Each row comes from the steps of one walk. Every step used is in the known rows, and no mark comes twice. Write the walk behind each row, first mark first.
In the rows, 128 means zero.
Known rows:
H -> U -> V -> R: [104 153  78  90 180 144  90  76 125 137 139 164 112 103 116 166  99 168
 173 126  83 117 150 106 161  86 126 117 191]
V -> R -> L: [ 98  93  94 102 144 109  95 110 154  99 114 119  81 131 136  96 146 127
 158 154 157 148 137 111 152 184 170 153 173]
H -> U -> L -> R -> V -> K: [103 154  91  86 157 119  76 115 107 140 129 126  96  83 118 156 171 132
 178 141  63 133 151 163 151 145 161 161 166]
D -> L: [114  97 111 150 132  99 110 100 100 120 143 122 105 148 119 129 170 110
 111 146 113 156 126 172 120 141 101 134 133]
R -> V -> K -> L -> U -> H: [119 155 110  91 143 127 110  97  96 143 147 106 117 113  97  73 160 123
 172 128 107 116 151 195 124  94 141 146 147]
H -> U -> L -> R -> V: [ 86 148 110  95 141 119  85 116 117 127 112 122 102  75 128 172 156 146
 175 129  83 138 136 169 137 126 158 165 173]
V -> K -> L: [162 153  87  88 120 104 124 119  90 162 147 135 106 158  94  68 187  95
 158 129  99 115 138 145 164 155 137 116 103]
R -> V -> U -> H: [ 86 135 116  80 152 166 125  87 134 140 115 118 124  80 105 145 130 125
 154 116 105 136 167 187  95  75 108 124 191]
U -> L: [126 115 101 100 112 115  85 154 129 142 135 120  93 117 127 113 125 121
 113 107  74 155 116 147 133 168 155 140 135]
L -> R -> V -> K: [136 145 143 125 194  98 130 147 141  94 118 121 127 100 154 121 193  96
 162 169 145 108 163 154 134 157 162 135 151]
R -> L: [ 97 111 115 139  97 105 134  92 125  97 117 117 108 113 119 116 162 117
 139 129 164 168 112 119 137 125 158 177 152]
K -> V -> R -> L -> U: [ 87 130 125 113 148 105  52  49 132 116 142  70 121 141 128 132 142 120
 167 102 126 179 110 155 117 164 172 127 191]
R -> L -> U -> V -> K: [ 89 124  80 150 157 114 107  53 110  84 157 145 118  98 103 118 115 112
 111 113 119 177 113 119 152  84 178 189 175]
D -> L -> U: [ 82  94 108 174 154 113  85  80  95 105 149 129 115 139 111 143 134 113
  89 134 101 174 113 193 111 115 120 170 147]
R -> V: [107 143 174  90 153 130 122 110 122 100 138 108 145 105 137 127 139 138
 144 135 147 123 144 158 100  99 127 133 151]
H -> U -> L -> D -> V -> K: [ 93 154 109  99 138 124  77 151  88 165 142 130 102  93  96 145 156 141
 141 146  72 167 154 146 170 141 154 150 149]
K -> L -> R -> V: [128 152 153 111 122  84 160 138 133 109  93 109 119 124 139 111 204 114
 179 119 180 110 124 187 131 126 160 141 137]
H -> U -> V -> R -> L: [ 88 144  72  97 167 132  98  56 123 119 136 158 101  97 111 158 113 164
 179 127 105 135 141 101 169  87 143 139 206]
V -> U -> L -> D: [ 84 150  93  83 127 140  97 138 142 145 126 123  95  85  95 160 123 102
  82 106  66 201 135 190 146 139 126 140 159]
U -> V -> R: [136 126  87 100 200 123 104 113 158 116 145 157 105 122 139 121  82 139
 137 122 108 114 148  92 158 122 139  87 181]
H -> U: [ 94 155 108 113 124 148 112  83  98 146 125 138 129 109 106 176 131 158
 167 130 102 127 135 133 141  87 120 145 151]
V -> R -> L -> U -> H: [ 71  85  67 143 147 128  81 101 154 110 107 112  75 117 125  96 123 138
 158 139 136 154 133 129 141 153 183 180 194]
L -> R -> V: [116 141 165 138 178 100 140 147 157  79  98 111 134  93 165 144 174 117
 153 153 174 111 145 155 119 136 158 145 159]
D -> V -> K -> L -> U: [130 116 126 113 175 119 127 130  74 162 139 161 133 156 107  82 160  91
 131 133 120 141 159 124 129 157 168 110 147]
H -> U -> V -> K: [125 171  69  98 174 140 106  64  92 153 165 172 125 101  94 158 121 146
 165 126  56 113 151 111 171  72 116 121 165]
R -> L -> D: [ 79 143 142 164  86  91 141 131 136  85 122  88 109  95 118 123 169 128
 120 145 193 193 111 139 168 115 159 194 133]
K -> L -> U -> H: [104 135  89 149  87 130 130 112 117 155 105 111 106 130  90  95 132 139
 156  83 119 128 105 187 129  78 146 159 132]
V -> U -> L: [ 99 121  72  64 141 151  92 104 129 152 127 149  94 100  99 154 113  95
  94  91  39 185 133 168 122 150 129 125 172]

Write each row's walk:
[109 160 126  82 141 137  92  39 117 159 141 101 151 128 104 181 138  96
 143  74  72 176 125 179  97 127 111  77 180] => K -> V -> U
[138 142  60 124 122 123 112 111  96 174 140 129 101 143  77  63 158 108
 160 119  79 120 135 165 157 124 145 144 121] => V -> K -> L -> U -> H
[108 169  94 114 153 143 118  67 108 137 144 161 130  96 108 181 102 164
 158 111  87 120 133 110 153  49 114 125 171] => H -> U -> V
[116 165 137  71 157 122 105  91  86 125 161 116 134 123 104  87 165 113
 154 130 119 123 146 189 124 110 146 145 143] => R -> V -> K -> L -> U
[107 141  99 105 120 149  99  50 126 184 122  89 132 117  93 165 135 108
 169  69  55 163 136 181  97 113 106  79 192] => K -> V -> U -> H
[109  99 139 159 174  79 114 117 119  79 118 113 110 121 149 145 204  97
 134 163 147 146 140 196 113 148 124 149 154] => D -> L -> R -> V
[109 149 109  63 130 131  61  61 118 166 143  95 126 120 102 174 140  93
 137  60  43 191 119 186 101 154 130  83 184] => K -> V -> U -> L
[ 57 112 128 163 108 114 152 133 134 123  94 110 104  84  97 131 167 113
 124 141 174 204 150 134 146 109 160 170 181] => R -> L -> D -> V -> U -> H
[ 79 149 166 137 157 129 142 172 130 138 116 128 141  99 110 157 136 111
  87 144 156 190 163 146 140 127 134 118 156] => L -> D -> V -> U
[ 90  92 101 158 169 104 122 104 130 112 101 116  92 106 125 153 198  95
 146 153 111 151 160 213 109 130 111 138 186] => D -> L -> R -> V -> U -> H
[131 154 140  72 174 124 106 108 102 122 163 117 138 112 122 100 158 116
 151 157 120 113 163 156 123 129 130 127 142] => R -> V -> K
[119 107 124 146 189  76 109 116 108  93 133 118 102 126 138 125 218  84
 139 180 124 141 156 195 128 170 130 145 148] => D -> L -> R -> V -> K
[ 66  95  79 185 102 129 116  79 130 108 106 109 101  95 104 117 126 134
 140 114 145 172 109 142 129  84 172 211 172] => R -> L -> U -> H
[127 138 134  88 152 112  63  87 135 145 140  78 127 155 137 130 139 125
 177 110 107 142 132 151 116 185 142  74 168] => K -> V -> R
[ 95 126 118 130 178 131 144 127 165 110  82 124 117  76 140 159 166 107
 164 136 132 123 163 182 113 114 142 135 190] => L -> R -> V -> U -> H
[132 179  67 108 168 113 120  78 101 147 136 167 113 106  99 149 157 135
 189 121  81 105 145 128 184  79 137 124 163] => H -> U -> V -> K -> L -> R
[ 89 117  98 131 133 115  58  54 140 136 126  65 108 133 119 120 142 131
 187 103 113 171 121 162 115 151 171 127 200] => K -> V -> R -> L -> U -> H
[ 88 109  83 188 132 160 109 115 140 139 118 122 120 105 107 124  83 147
 126 108  97 134 124 156 113  74 143 172 155] => L -> U -> H
[117  92 113 182 158  76 121 127 122  95 111 124  99 138 142 147 196  94
 125 160 130 149 131 179 130 164 128 145 141] => D -> L -> R
[118 204  85 102 140 120 120  89  94 153 157 147 118  98  80 143 146 151
 170 122  86 128 141 139 195  59 119 129 149] => H -> U -> V -> K -> L -> D
[ 85 140 125  41 164 150  93  89 123 123 137 126 118  82 114 150 125 111
 116 106  82 163 150 192  95 118 129 131 187] => R -> V -> U -> L
[116 150 166 149 163 104 133 198 111 142 140 118 134 120 117 110 163 109
 107 174 157 160 167 120 163 154 147 117 122] => L -> D -> V -> K
[ 85 148 143  58 171 156 118  76 123 113 133 131 141  91 115 158 131 115
 128 120 116 152 155 181  94  96 110 122 185] => R -> V -> U
[167 150  77 110 188 120 120  99 119 133 173 166 124 117 111 107 112 111
 128 124  74 113 148  95 166 103 124  94 149] => U -> V -> K
[101 140 104 156 185 143 110  85 132 102 153 157 143 101 121 151  55 138
  94  93  99 143 111 130 130  53 145 146 169] => L -> U -> V
[ 96 170 123  80 121 120  67  85 128 164 146  76 127 109  97 176 141  98
 125  72  56 210 117 205 119 141 130  98 171] => K -> V -> U -> L -> D
[ 98  67 135 113 183 113 114 138 125 119 105 148 106 141 145 100 150 112
 144 159 170 156 165  81 126 198 188 118 197] => D -> V -> R -> L
[ 99 153 131 128  97 119 164 165 121 170  93 112 108 119  87 109 176 119
 144 108 152 162 145 179 153 104 134 117 142] => K -> L -> D -> V -> U -> H
[ 79 151 126 110 120 127  88 150 100 155 128 124 108  89 104 163 143 153
 140 130  88 174 140 147 156 125 150 154 153] => H -> U -> L -> D -> V
[109 128 128  97 134  98  66  65 134 126 133  70 116 147 132 127 164 115
 185 112 132 164 122 141 121 180 162 106 187] => K -> V -> R -> L
[ 94 132 172 140 171 109 121 210 148 124 118 111 119 121 139 121 140 131
 113 175 178 162 168 124 157 169 156 114 146] => L -> D -> V -> R
[138 154  83 107 135 114 107 103  87 156 154 139 114 146  88  76 159  98
 144 121  95 127 128 162 156 136 148 144 114] => V -> K -> L -> U
